Known rows, with every way that one mark hangs from another
K_756{K_878{K_126}}: [ 0.05 -0.58 -2.36  1.45 -0.69  2.56 -3.52  2.05  3.84 -1.89 -4.54 -0.61
 -2.96 -0.89 -1.06 -2.44  0.55 -0.07  1.95]
K_756{K_878}: [-0.70  0.60 -1.38  3.81  0.63 -1.83 -3.42  4.54  2.57 -2.91 -5.10  0.57
 -1.04 -2.12  0.09 -1.64 -0.40 -1.94  2.89]
K_949{K_878}: [-6.30  0.86  0.21  4.19  2.51 -2.45 -3.47  2.04  0.07 -3.09 -5.90 -0.88
 -0.96 -3.67  2.96 -3.57 -1.54 -2.30 -2.08]
K_48{K_248{K_878{K_949}}}: [-0.48 -0.12  1.75  1.81  1.50 -5.02 -1.01  1.77 -1.13 -0.80  1.43 -0.44
  1.47 -2.12  3.63 -2.28 -2.28 -0.53  2.47]
K_248{K_878{K_126{K_913} K_756 K_949}}: [-1.28 -0.33  1.18 -3.22 -0.12  1.73  5.50 -4.56 -2.86  2.78  1.79 -2.14
  1.06  2.93 -0.54  3.34  0.58  3.10 -0.54]
K_878{K_126 K_756}: [-4.35  1.70 -0.81  0.04  0.10  2.70 -2.51 -1.94  0.44 -0.94 -2.89 -2.27
  0.14 -0.96 -1.53 -0.39  1.93  0.86 -1.22]
K_248{K_878{K_126 K_949}}: [-1.52 -0.70 -0.54 -1.18 -0.05  2.22 -1.87 -0.89 -0.42  1.87  0.24 -2.12
  0.18 -0.57  0.27 -0.69  0.92  1.16 -1.04]
K_747{K_756{K_878}}: [ 2.28 -1.03 -0.96  5.34 -0.24  0.19 -1.99  7.19  2.91 -6.78 -2.03  0.56
  0.58 -2.08 -2.07 -1.18 -0.52 -3.52  3.58]
K_878{K_949}: [-6.59 -0.46  1.45  1.78  1.26 -1.48 -1.43  3.02 -0.06 -1.87 -4.33  0.72
  1.82 -1.79  1.71 -1.78  0.70 -1.11 -0.74]
K_248{K_48 K_878{K_756 K_949}}: [ 1.09  1.33  1.99 -0.65  0.66 -3.46  1.77  0.29 -3.81  6.43  4.03  1.02
  5.04  0.31  0.49  2.89  0.54  0.27 -0.67]
K_878{K_126 K_756 K_949}: [-5.24 -0.31  0.39 -0.67 -0.30  3.34  1.86 -2.31 -0.04  0.56 -2.56 -0.74
  1.60  0.50 -1.45 -1.53  1.85  1.77 -2.00]
K_248{K_48{K_253} K_878{K_126{K_913} K_756}}: [ 3.65  1.16 -1.41 -2.83 -0.47 -2.55  2.95 -4.20 -1.43  5.21  6.47 -1.24
  0.48  3.86 -0.07  4.22  0.46 -0.53 -0.29]
K_48{K_248}: [-3.81  1.02  1.30  3.91  1.83 -4.66 -4.82  3.35  0.83 -5.29 -3.05 -0.01
 -0.12 -3.61  3.56 -2.56 -1.53 -2.42  2.67]
K_272{K_248{K_48 K_878}}: [ 1.58  2.96  1.71  0.90  1.39 -3.82 -5.69  3.61 -2.02  3.66  6.56  2.41
  3.33 -2.36  3.35  3.27  0.13 -2.01  0.27]
K_248{K_48{K_253} K_878{K_126{K_913} K_949}}: [ 2.03 -2.35 -0.28 -3.73 -0.70 -2.34  4.12 -2.35 -1.20  5.58  5.23  0.45
 -0.29  4.21  1.80  2.27 -0.11 -0.66 -0.61]
K_248{K_48{K_253} K_878}: [ 3.09  1.99 -2.35  1.19  1.17 -6.15 -3.81  1.99  0.10  3.14  4.46  0.07
  1.40 -0.86  2.08  0.77  0.07 -4.39 -0.03]
K_272{K_248{K_878}}: [-0.57  3.40  0.61  1.93  1.87 -2.39 -6.22  2.81 -0.51 -0.62  3.52  0.17
  2.44 -3.04  2.59  1.15  0.12 -1.69  0.06]
K_756{K_747 K_878{K_126{K_913} K_949}}: [ 2.25 -4.71  0.69 -2.89 -1.71  2.49  4.89  0.80  1.31 -0.85 -4.73  3.43
 -3.68  2.99 -1.27  0.37 -0.67  1.47  1.88]
K_272{K_248{K_48 K_878{K_126 K_756 K_949}}}: [ 1.71  1.28  2.74 -3.01 -0.51  0.95  1.93 -2.17 -2.89  7.62  8.76  1.82
  4.41  1.21 -0.07  2.25  0.89  2.00 -1.78]

Rows
[ 2.70  0.73 -3.31  1.11  0.61 -3.15 -3.48 -1.50  2.98 -1.59  3.46 -2.71
 -2.33 -1.16  1.71 -4.50 -1.07 -1.93  1.73]
K_48{K_248{K_878{K_126}} K_253}
[-0.96  3.40  2.44  0.47  1.54 -1.95  1.69 -0.02 -2.83  2.07  5.39  1.12
  5.55 -0.80  0.58  0.83  0.41  0.98 -1.15]
K_272{K_248{K_878{K_756 K_949}}}
[-0.85 -0.06 -0.72  0.17 -0.17  2.88  0.04 -1.98 -0.08 -0.80 -4.55 -0.10
 -2.50 -1.01 -1.26 -2.62 -0.80  1.24 -4.00]
K_949{K_878{K_126 K_756{K_747}}}
[ 4.40  2.13 -3.32 -1.16 -0.43 -1.67 -0.55 -3.06  0.03  5.55  6.06 -1.98
  1.15  1.28 -1.16  1.00  1.21 -1.01 -1.19]
K_248{K_48{K_253} K_878{K_126 K_756}}
[-1.88 -2.31  2.41 -4.14 -1.20  2.64  5.69 -2.91 -1.69 -0.19 -3.06  2.10
 -0.70  3.18 -1.65  2.49  0.44  2.84 -1.60]
K_878{K_126{K_913} K_756{K_747} K_949}
[ 1.17 -5.21  1.15  0.34 -2.01  4.20  6.27  2.67  1.31 -4.59 -1.03  1.47
 -1.27  2.93 -2.28  0.36 -0.75  0.21  3.03]
K_747{K_756{K_878{K_126{K_913} K_949}}}
[-5.52 -0.01  0.98  0.10  0.59  1.11  3.49 -4.15 -1.38 -1.13 -3.58 -1.80
 -1.80  1.48  0.81 -0.10 -0.81  1.73 -2.54]
K_949{K_878{K_126{K_913} K_756}}
[ 2.81 -2.37 -1.94  3.22 -1.76  4.66 -1.89  4.36  3.73 -5.82 -1.75 -0.64
 -2.10 -0.89 -3.26 -1.79  0.41 -1.45  2.80]
K_747{K_756{K_878{K_126}}}
[-0.65 -0.86  0.47 -2.76 -1.18  2.40  1.35 -2.54 -0.93 -1.78 -3.18  0.58
 -1.90  1.80 -1.28  3.59  0.51  1.36 -0.67]
K_878{K_126{K_913} K_756{K_747}}
[-0.47  1.91  1.37 -1.68  0.15  2.48  1.77 -2.76 -1.39  3.45  5.27 -0.14
  3.56  0.15 -0.92 -0.15  1.31  2.59 -1.97]
K_272{K_248{K_878{K_126 K_756 K_949}}}
[ 2.20 -3.38 -0.27  1.45 -1.71  3.79  1.69  2.93  2.37 -6.24 -1.13  0.01
 -2.26  1.51 -2.29  1.52 -0.22 -1.14  4.03]
K_747{K_756{K_878{K_126{K_913}}}}
[ 1.32  1.33  1.34 -1.16  0.07 -1.65  1.94 -3.93 -1.67 -0.56  3.39 -2.89
 -0.73  1.35  1.11  2.38 -1.42  2.09  2.73]
K_48{K_248{K_878{K_126{K_913} K_756}}}
[ 2.12 -2.48  0.26  1.04 -0.30 -0.84  1.42  4.85  1.86 -1.66 -5.33  4.00
 -1.20 -0.45 -1.02 -2.11 -1.13 -0.68  1.33]
K_756{K_747 K_878{K_949}}
[-1.08 -2.61 -0.54  0.43 -0.73  2.90  0.88  1.47  3.01 -0.36 -4.67  0.71
 -1.60  0.32 -1.16 -3.71  0.21  1.01  1.51]
K_756{K_878{K_126 K_949}}
[ 2.80  2.10 -0.54 -1.77 -0.66  0.48 -2.61 -1.92 -2.04  5.78  4.59 -1.91
  1.50  0.25 -0.72  3.44  1.24  0.68 -0.40]
K_248{K_48 K_878{K_126 K_756}}
[-1.15 -1.20  0.56 -2.59 -1.23  3.45  2.23 -1.55 -0.33  0.55 -3.15  1.41
 -0.19  0.65 -2.45 -0.97  1.15  2.21 -2.42]
K_878{K_126 K_756{K_747} K_949}
[-1.28  1.35  0.24  2.19  1.29 -2.11  0.19  0.68 -0.93 -2.09 -4.63  1.28
 -0.71 -2.03 -0.07 -2.06 -1.59 -0.33 -3.61]
K_949{K_878{K_756{K_747}}}
[ 8.46  0.94 -3.26 -3.05 -1.40 -1.16 -0.37 -2.31 -0.09  5.28  6.17  0.37
 -0.42  1.37 -2.04  1.54  0.75 -0.71 -1.87]
K_248{K_48{K_253} K_878{K_126 K_756{K_747}}}
[ 2.18  2.36 -2.35  3.50  2.07 -7.70 -3.27  1.34  1.52 -2.94  3.18 -2.02
 -0.26 -2.11  3.27 -3.70 -1.74 -3.66  2.36]
K_48{K_248{K_878} K_253}
[-1.20 -1.21  0.98 -1.58 -0.26  1.71  3.88 -3.55 -1.46 -1.26 -4.25  0.44
 -3.42  1.35 -0.41  0.80 -1.33  1.83 -2.99]
K_949{K_878{K_126{K_913} K_756{K_747}}}
[-0.16  2.33 -0.60 -0.15  0.59  1.87 -6.12 -0.21  0.35  0.38  3.98 -0.92
  0.19 -2.30  1.29  0.28  1.08  0.30 -0.57]
K_272{K_248{K_878{K_126}}}
[-1.82 -3.72  0.73 -1.00 -0.99  2.12  4.59  0.23  1.37 -0.66 -4.38  1.11
 -2.09  2.80 -0.28 -0.43 -0.26  1.59  2.38]
K_756{K_878{K_126{K_913} K_949}}
[ 0.05  0.72 -0.80 -1.39 -1.11  2.89 -2.15 -1.14  0.47 -1.35 -3.39  0.23
 -1.25 -0.83 -2.40  0.25  1.44  1.00 -1.88]
K_878{K_126 K_756{K_747}}
